Every row comes from one small tree of marks. The marks that hang from a mark follow it in brackets, in alphabetical order. Every link used is in the known rows. Which tree was each row made from?
Known rows:
U[E G]: -.10	.08	-.03	-.07	-.02	-.22	.14	.12	-.04	-.25	-.10	.02	.02	.01	.03	-.05	.07	.01	.19	.00	-.14	.07	.00	.03	.03	-.08	-.07	.12	.08	.11	-.03	.16	.03	.07	-.17	-.14	-.09	-.07	-.01	.02	-.14	.15	-.07	-.01	-.01	-.16	.07	.03
G[H[Y] Q]: .00	-.02	.07	-.04	-.05	.02	.06	-.12	-.01	.10	-.11	.02	.06	-.14	-.09	-.14	.01	.06	.00	.03	-.03	-.06	.31	-.01	-.01	.06	.06	.16	-.04	.03	-.32	-.09	-.09	-.13	-.05	.06	.28	.13	-.08	.06	-.10	.03	-.07	-.12	.03	.01	-.12	.06
N[Q[E]]: -.17	-.03	.00	.00	-.02	-.13	-.14	.08	.01	-.23	-.03	-.01	-.03	.09	.07	-.05	.09	-.03	.00	-.11	-.10	-.04	-.02	-.05	.01	-.01	-.19	.12	.05	.01	-.04	.10	-.06	-.07	.00	-.09	.07	.10	.07	-.01	.07	-.20	.00	-.17	.15	-.16	-.09	-.05
H[G[Q W] Y]: -.09	-.09	.18	-.20	-.11	.02	.18	-.08	.10	.12	-.07	.07	-.04	-.07	-.13	-.06	.02	-.05	.16	-.08	-.02	-.16	.68	-.16	.07	.07	.05	.14	-.21	.10	-.19	-.15	-.03	-.03	-.07	.15	.38	.11	-.11	-.04	-.17	.00	.04	-.11	.11	.02	-.27	.17
R[Q U[E Y]]: -.26	.19	-.05	-.14	.07	-.29	.35	.16	.05	-.30	-.14	-.11	.08	.00	.18	-.03	.21	.08	.28	-.14	-.17	.08	.02	.05	.03	-.02	.02	.24	-.13	.13	.09	-.04	-.24	-.18	-.06	-.03	-.02	.03	.08	.00	-.15	.02	-.07	.00	-.05	-.21	-.01	.13
G[Q[E N Y] W]: -.19	-.09	.10	-.25	.01	-.37	.15	.16	-.05	-.08	-.06	-.09	-.16	-.01	-.19	.03	.15	.06	.04	-.12	-.33	-.17	.18	-.18	-.10	-.01	.02	.18	.27	.07	-.30	-.16	-.13	-.08	-.13	-.39	.14	.16	-.13	.06	.17	-.51	.12	-.21	.26	-.14	-.22	.08
U[G[H Q[N Y]]]: -.04	-.02	.05	-.11	.06	-.39	.21	.07	-.09	-.14	-.15	-.12	.00	-.14	-.02	-.21	.19	.16	.08	.07	-.28	-.01	.28	-.07	-.08	.03	-.04	.16	.28	.12	-.41	-.02	-.16	-.03	-.09	-.29	.08	.07	-.19	.19	.02	-.21	-.02	-.06	.10	-.10	-.09	.13
U[G[H Q] Y]: -.13	.05	.02	-.05	.03	-.20	.23	.07	-.07	-.14	-.16	.08	.14	-.19	.05	-.17	.18	.16	.22	.10	-.17	.14	.18	.07	.06	.07	.04	.22	.15	.11	-.39	-.07	-.01	-.05	-.19	-.09	.26	.07	-.13	.09	-.15	.08	-.05	-.12	-.02	-.07	-.08	.12
Q[N Y]: -.06	-.03	.02	-.10	.01	-.25	.14	.06	-.02	-.05	-.04	-.10	-.10	.00	.01	-.04	.13	.03	-.08	-.08	-.18	-.08	.11	-.15	-.12	-.06	-.05	.06	.16	.06	-.02	.00	-.13	-.09	.01	-.28	-.17	-.03	-.06	.13	.14	-.42	.07	.09	.07	-.09	-.05	.08
Q[N]: -.04	-.02	.05	-.06	-.03	-.13	.14	.02	.04	-.08	-.02	-.07	-.03	-.02	-.02	-.03	.06	.02	-.05	.02	-.15	-.02	.09	-.07	-.06	-.04	-.05	-.04	.11	.00	.03	.05	-.07	-.02	.02	-.17	-.07	-.04	-.01	.07	.11	-.19	.03	.07	.06	-.01	-.06	.03
G[H Q[Y] W]: .04	-.07	.18	-.12	.05	-.17	.19	.00	-.17	.15	-.10	-.06	-.07	-.22	-.08	-.02	.09	.12	.03	.02	-.14	-.06	.22	-.04	-.05	.17	.10	.20	.13	.12	-.56	-.25	-.16	-.06	-.06	-.11	.29	.23	-.12	.03	-.08	.00	.02	-.29	.10	-.01	-.12	.08
U[E G[H] Y]: -.08	.12	-.02	-.06	-.02	-.30	.34	.10	-.13	-.21	-.18	.10	.15	-.13	.02	-.05	.22	.11	.17	.05	-.20	.12	.07	.08	.02	-.01	.00	.18	.19	.21	-.25	.11	.01	.00	-.23	-.26	.11	-.04	-.02	.08	-.28	.24	-.08	-.05	-.07	-.18	.00	.07
R[Q]: -.06	.05	.04	.04	.06	-.06	.09	.09	.06	-.10	-.03	-.04	-.05	-.07	-.02	-.08	.06	.03	.09	-.03	.04	.00	.07	-.05	.03	.00	.02	.09	-.07	.00	.03	-.02	-.17	-.03	.05	.12	.03	.05	.00	.02	.02	-.01	-.01	-.04	-.01	-.02	.00	.00
G[H[Y] Q[E] W]: -.08	-.03	.17	-.17	-.10	-.08	.12	-.07	-.09	.07	-.12	.00	.02	-.14	-.19	-.01	.03	.03	.03	-.06	-.16	-.17	.34	-.03	-.03	.10	.09	.26	.04	.06	-.52	-.16	-.10	-.10	-.06	-.14	.41	.26	-.05	.02	-.02	-.09	-.01	-.32	.14	-.07	-.24	.04
G[Q]: -.05	-.04	.00	-.04	.01	.01	-.04	.04	.04	-.02	.00	.01	-.01	-.04	-.01	-.06	.03	.04	.07	.00	-.04	.07	.04	.07	.05	.03	.05	.05	.03	-.02	-.11	-.08	-.01	-.07	-.06	.11	.11	.09	-.06	-.04	.09	-.02	.01	-.05	.06	.05	-.05	-.01
U[E Y]: -.13	.07	-.04	-.07	-.05	-.18	.15	.11	-.03	-.13	-.04	.13	.04	.00	.10	.02	.16	.04	.13	-.05	-.16	.05	-.06	.03	.01	-.06	-.01	.14	.08	.09	-.03	.01	.04	-.15	-.22	-.18	-.05	-.04	.07	-.01	-.17	.01	-.04	.04	-.04	-.12	-.04	.02
Q[Y]: .04	-.02	-.06	-.04	.05	-.10	-.03	.00	-.06	.03	-.01	-.02	-.03	.03	.04	.05	.07	.01	-.04	-.07	-.08	-.06	.03	-.11	-.05	-.03	-.01	.07	.08	.05	-.07	-.04	-.05	-.05	-.03	-.12	-.11	.01	-.08	.05	-.01	-.19	.03	.00	.00	-.05	.01	.02
G[H Q W]: .02	-.06	.23	-.06	-.03	-.10	.17	-.02	-.10	.08	-.07	-.04	-.03	-.22	-.13	-.08	.02	.10	.07	.06	-.06	.00	.20	.08	.04	.23	.14	.13	.12	.03	-.48	-.18	-.11	.00	-.05	.02	.41	.24	-.02	-.05	-.06	.22	-.02	-.30	.10	.08	-.14	.06
N[Q]: -.09	-.06	.04	.01	-.04	-.04	-.10	.03	.00	-.14	-.03	.02	-.03	.03	.17	-.06	.02	.03	.02	-.07	-.02	.01	.10	.01	.06	.03	-.19	.06	-.02	.06	-.02	.01	-.07	-.06	.00	.10	.06	.06	.05	-.03	-.07	-.06	-.05	-.07	.10	-.09	-.05	.00
H[G Y]: .02	-.04	.05	-.05	-.12	.05	.11	-.10	.12	.05	-.06	.08	.07	.00	-.05	-.03	.06	-.08	.07	-.09	.06	-.17	.54	-.19	.00	-.03	-.03	.05	-.23	.05	.05	.10	.02	-.03	.03	.01	.12	-.06	.00	.06	-.16	-.08	.04	.11	.04	-.05	-.13	.08
U[E]: -.05	.05	-.02	-.06	-.03	-.10	.03	.07	-.02	-.12	-.03	.05	-.01	.03	-.01	.00	.07	.02	.07	.01	-.12	-.01	-.08	.03	-.02	-.07	-.01	.08	.05	.07	-.03	.07	-.03	-.04	-.11	-.10	-.05	-.02	.09	-.02	-.11	.06	-.02	-.05	.01	-.10	.04	-.03
Q[E N Y]: -.06	.00	-.01	-.12	.02	-.35	.07	.10	-.02	-.12	-.01	-.11	-.07	.03	-.08	.07	.16	.01	-.12	-.13	-.22	-.16	.08	-.23	-.16	-.09	-.09	.11	.23	.03	-.04	.06	-.12	-.11	-.01	-.49	-.13	.01	-.07	.13	.19	-.57	.12	.03	.12	-.18	-.10	.01

Which tree is each row?
-.21	.01	.11	-.18	-.03	-.29	.24	.16	-.10	-.22	-.12	.04	-.08	-.09	-.05	-.10	.06	.07	.29	.00	-.22	.07	.16	.07	.09	-.02	.03	.21	.14	.15	-.26	-.12	.02	.06	-.27	-.07	.15	.10	-.07	-.04	-.12	.19	-.09	-.21	.12	-.11	-.07	.09
U[E G[Q W]]
.05	-.03	.23	-.08	-.06	-.04	.24	-.16	-.13	.17	-.14	.00	.03	-.19	-.11	.02	-.07	.00	-.01	-.04	-.02	-.16	.39	-.08	-.02	.11	.05	.07	-.04	.11	-.33	-.12	-.12	-.02	-.01	-.05	.31	.10	-.02	.05	-.23	.13	-.05	-.16	.00	-.01	-.11	.06
G[H[Y] W]
.00	-.13	.22	-.15	.03	-.32	.28	.01	-.10	.05	-.11	-.15	-.11	-.22	-.08	-.04	.15	.16	-.01	.03	-.24	-.08	.32	-.07	-.10	.17	.07	.16	.26	.13	-.50	-.22	-.24	-.05	-.01	-.27	.20	.21	-.11	.08	.01	-.21	.10	-.19	.14	-.01	-.18	.11
G[H Q[N Y] W]
-.21	.19	-.08	-.12	.07	-.25	.27	.13	.08	-.31	-.13	-.18	.13	.00	.10	-.02	.22	.09	.20	-.15	-.14	.00	-.01	-.07	-.03	-.01	.01	.20	-.11	.03	.06	-.05	-.23	-.16	.02	-.17	.06	.08	.01	.01	.09	-.22	.02	-.01	.01	-.20	-.07	.09
R[Q[E] U[Y]]
-.24	.07	-.10	-.12	.04	-.25	.10	.21	-.01	-.24	-.09	.04	.10	-.01	-.01	-.13	.21	.09	.23	-.05	-.23	.10	.07	-.02	.03	-.07	-.03	.24	.15	.06	-.24	-.02	.10	-.05	-.27	-.25	.15	.03	-.17	.06	.04	-.21	-.01	-.03	.07	-.20	-.12	.08
U[G[Q[E]] Y]
-.15	.08	.07	-.15	.12	-.27	.36	.10	.15	-.27	-.11	-.27	-.03	-.06	.10	-.09	.09	.11	.12	-.06	-.13	-.02	.15	-.09	-.07	.02	-.04	.09	-.10	-.04	.16	.01	-.34	-.09	.17	-.08	-.03	.07	.03	.05	.21	-.18	.00	.11	.03	-.08	-.02	.11
R[Q[N] U]
-.13	-.04	-.04	-.03	.01	-.24	-.13	.10	-.02	-.14	-.04	-.05	-.06	.11	.07	.02	.09	.00	.00	-.18	-.13	-.09	.05	-.14	-.06	-.03	-.19	.20	.10	.12	-.12	.07	-.09	-.11	-.02	-.22	.01	.10	-.01	.03	.02	-.46	.04	-.16	.15	-.27	-.07	-.03
N[Q[E Y]]
-.10	-.09	.24	-.19	-.09	-.19	.31	-.09	-.03	.09	-.11	-.03	-.05	-.26	-.15	-.09	.02	.10	.03	.01	-.18	-.15	.54	-.06	-.03	.10	.06	.17	.08	.05	-.42	-.14	-.17	-.08	-.06	-.09	.38	.19	-.09	.07	-.02	-.08	-.04	-.17	.13	.02	-.27	.15
G[H[Y] Q[N] W]
-.30	.17	.00	-.18	.07	-.40	.41	.14	.15	-.36	-.14	-.22	.07	.00	.07	-.03	.23	.12	.14	-.16	-.27	-.07	.13	-.14	-.09	-.02	-.03	.20	-.01	.03	.07	.02	-.34	-.17	.05	-.34	.01	.06	.02	.07	.20	-.43	.03	.09	.08	-.23	-.11	.11
R[Q[E N] U[Y]]
-.08	-.10	.16	-.10	-.06	-.01	.15	.05	.07	.04	-.05	.00	-.09	-.08	-.13	-.04	.10	.01	.20	-.02	-.04	-.07	.47	-.05	.07	.12	.05	.11	-.09	.07	-.22	-.10	-.03	.05	-.05	.09	.33	.12	-.03	-.06	-.10	.09	.10	-.12	.16	.02	-.21	.11
H[G[Q W]]
-.02	-.05	.12	-.13	.04	-.24	.10	.04	-.14	.05	-.12	-.11	-.06	-.13	-.21	.06	.12	.07	-.01	-.06	-.20	-.15	.16	-.06	-.10	.16	.10	.28	.23	.10	-.57	-.15	-.14	-.07	-.08	-.28	.31	.25	-.10	.05	.06	-.17	.07	-.34	.14	-.11	-.17	.03
G[H Q[E Y] W]
-.14	.06	.10	-.14	.04	-.37	.34	.03	.01	-.28	-.21	-.26	.09	-.19	.06	-.21	.09	.18	.14	.12	-.23	.09	.24	.03	-.07	.09	-.03	.11	.15	.01	-.24	-.03	-.26	.02	.02	-.21	.21	.11	-.11	.11	.06	.01	-.05	-.01	.06	-.02	-.08	.17
R[U[G[H Q[N]]]]
-.02	-.14	.11	-.15	.01	-.12	.15	.07	.03	.07	-.05	.01	-.13	-.06	-.10	-.02	.16	.02	.16	-.07	-.10	-.09	.50	-.13	.02	.11	.05	.14	-.04	.12	-.25	-.17	-.10	.00	-.06	-.04	.23	.11	-.12	.00	-.10	-.12	.14	-.11	.16	-.04	-.17	.15
H[G[Q[Y] W]]
-.11	-.08	.00	-.14	-.04	-.28	.09	.15	.13	-.17	-.04	-.06	-.07	.00	-.16	-.07	.25	.01	.05	-.09	-.23	-.19	.38	-.24	-.10	.00	-.06	.18	.10	.06	-.14	.09	-.16	-.08	.00	-.39	.08	.05	-.08	.11	.19	-.56	.17	.01	.25	-.16	-.20	.10
H[G[Q[E N Y]]]
-.03	-.08	.20	-.13	-.07	-.03	.19	-.13	-.12	.15	-.11	.01	-.01	-.23	-.11	-.07	-.02	.06	.04	-.01	-.06	-.10	.43	-.03	.02	.13	.11	.17	.01	.06	-.45	-.19	-.09	-.09	-.10	.06	.43	.21	-.12	.02	-.14	.08	-.05	-.26	.04	.04	-.20	.11
G[H[Y] Q W]
-.15	.10	.05	-.03	.01	-.25	.13	.18	.08	-.24	-.06	-.14	-.07	.05	-.15	-.09	.17	.04	.06	-.09	-.16	-.10	.09	-.16	-.06	-.09	-.03	.17	.11	-.02	.04	.09	-.26	-.05	.09	-.26	.01	.05	.05	.04	.27	-.39	.05	-.03	.12	-.15	-.10	.01
R[Q[E N]]
-.08	.02	.06	-.01	-.02	-.14	.16	-.02	-.06	-.03	-.16	.02	.11	-.14	-.06	-.20	.04	.10	.10	.03	-.07	.02	.37	.00	.04	.01	.00	.18	-.02	.09	-.35	-.04	-.02	-.04	-.12	.01	.30	.08	-.18	.11	-.16	.08	-.11	-.15	.01	-.06	-.11	.11
U[G[H[Y] Q]]
-.15	-.08	.14	-.20	-.09	-.21	.20	.13	.13	-.10	-.07	-.07	-.09	-.06	-.24	-.04	.17	.00	.14	-.05	-.21	-.21	.48	-.16	-.02	.08	.01	.14	.11	.03	-.21	-.02	-.10	.04	-.03	-.31	.33	.11	-.02	-.05	.18	-.28	.14	-.10	.27	-.07	-.28	.10
H[G[Q[E N] W]]
-.15	-.13	.19	-.17	-.04	-.22	.24	.09	-.01	-.02	-.03	-.07	-.15	-.10	-.09	-.05	.04	.11	.09	.00	-.19	-.04	.27	-.02	.02	.06	.07	.09	.16	-.03	-.18	-.17	-.08	-.03	-.10	-.05	.18	.15	-.06	-.04	.16	-.15	.03	-.10	.16	.04	-.18	.09
G[Q[N] W]
.05	-.03	.05	.00	.04	-.13	.05	.01	-.08	.05	-.08	-.06	-.01	-.16	-.05	-.10	.12	.12	-.03	.04	-.10	.00	.13	.03	-.08	.12	.09	.18	.16	.08	-.41	-.10	-.17	-.10	-.01	-.10	.16	.14	-.13	.08	-.01	-.13	.04	-.14	.04	-.04	-.06	.03
G[H Q[Y]]
-.10	-.07	.08	-.10	-.09	-.12	.16	.07	.15	-.08	-.02	-.02	-.07	-.05	-.09	-.15	.20	.03	.11	.04	-.11	-.07	.45	-.09	.02	.05	-.01	.05	.01	-.01	-.05	.07	-.09	-.03	-.01	-.08	.15	-.01	-.01	.02	.11	-.21	.11	.07	.18	.02	-.19	.10
H[G[Q[N]]]
-.06	-.14	.14	-.24	-.04	-.28	.30	.08	.02	.03	-.06	-.10	-.16	-.12	-.14	-.04	.20	.05	.12	-.09	-.19	-.16	.57	-.20	-.04	.09	.01	.12	.07	.10	-.22	-.09	-.12	-.02	-.03	-.21	.16	.08	-.12	.03	-.04	-.32	.15	-.03	.22	-.06	-.25	.18
H[G[Q[N Y] W]]
-.04	-.08	.24	-.14	-.05	-.23	.32	.02	-.07	.03	-.09	-.09	-.08	-.20	-.12	-.08	.10	.13	.04	.09	-.18	-.08	.31	.02	-.02	.18	.07	.12	.23	.03	-.42	-.14	-.19	-.01	-.03	-.14	.31	.20	-.03	.03	.07	-.03	.03	-.20	.14	.05	-.17	.09
G[H Q[N] W]
-.08	.02	.03	-.04	-.08	-.03	-.02	-.06	-.03	-.03	-.10	-.02	.06	-.07	-.17	-.08	.05	.05	.00	-.05	-.06	-.11	.24	-.03	-.06	.04	.05	.21	.07	.02	-.36	-.01	-.13	-.16	-.04	-.13	.32	.17	-.09	.06	.03	-.18	-.03	-.21	.12	-.08	-.17	.01
G[H[Y] Q[E]]
-.21	.15	-.04	-.13	.16	-.45	.38	.17	-.04	-.38	-.21	-.21	.00	.00	.17	-.08	.18	.11	.28	-.15	-.21	.02	.06	-.08	-.04	-.10	-.06	.26	-.08	.20	.02	.08	-.30	-.06	-.05	-.14	-.14	.01	-.08	.10	-.11	.02	-.05	-.03	-.05	-.31	.07	.16
R[Q[Y] U[E G]]
-.19	.11	-.01	-.16	.14	-.42	.25	.18	.10	-.30	-.12	-.32	-.04	.02	.01	-.03	.20	.08	.05	-.19	-.23	-.11	.08	-.22	-.17	-.01	-.05	.21	.01	.02	.07	.02	-.41	-.15	.13	-.38	-.10	.11	-.03	.11	.25	-.55	.07	.05	.14	-.24	-.08	.12
R[Q[E N Y] U]
-.03	-.07	.17	-.16	-.10	.03	.24	-.11	.03	.16	-.07	.04	-.03	-.09	-.11	.05	.00	-.09	.13	-.11	.06	-.23	.63	-.19	.04	.05	-.01	.03	-.25	.12	-.07	-.02	.02	.07	.01	.01	.24	.01	-.02	-.01	-.26	.03	.04	-.03	.09	-.05	-.20	.15
H[G[W] Y]
-.12	.06	.01	-.10	.08	-.38	.19	.17	.01	-.23	-.09	-.20	-.10	-.01	-.09	-.05	.22	.05	.00	-.17	-.21	-.16	.11	-.26	-.13	-.08	-.04	.23	.14	.04	-.03	.06	-.28	-.11	.06	-.33	-.09	.06	-.07	.14	.26	-.59	.12	-.03	.13	-.21	-.09	.04
R[Q[E N Y]]
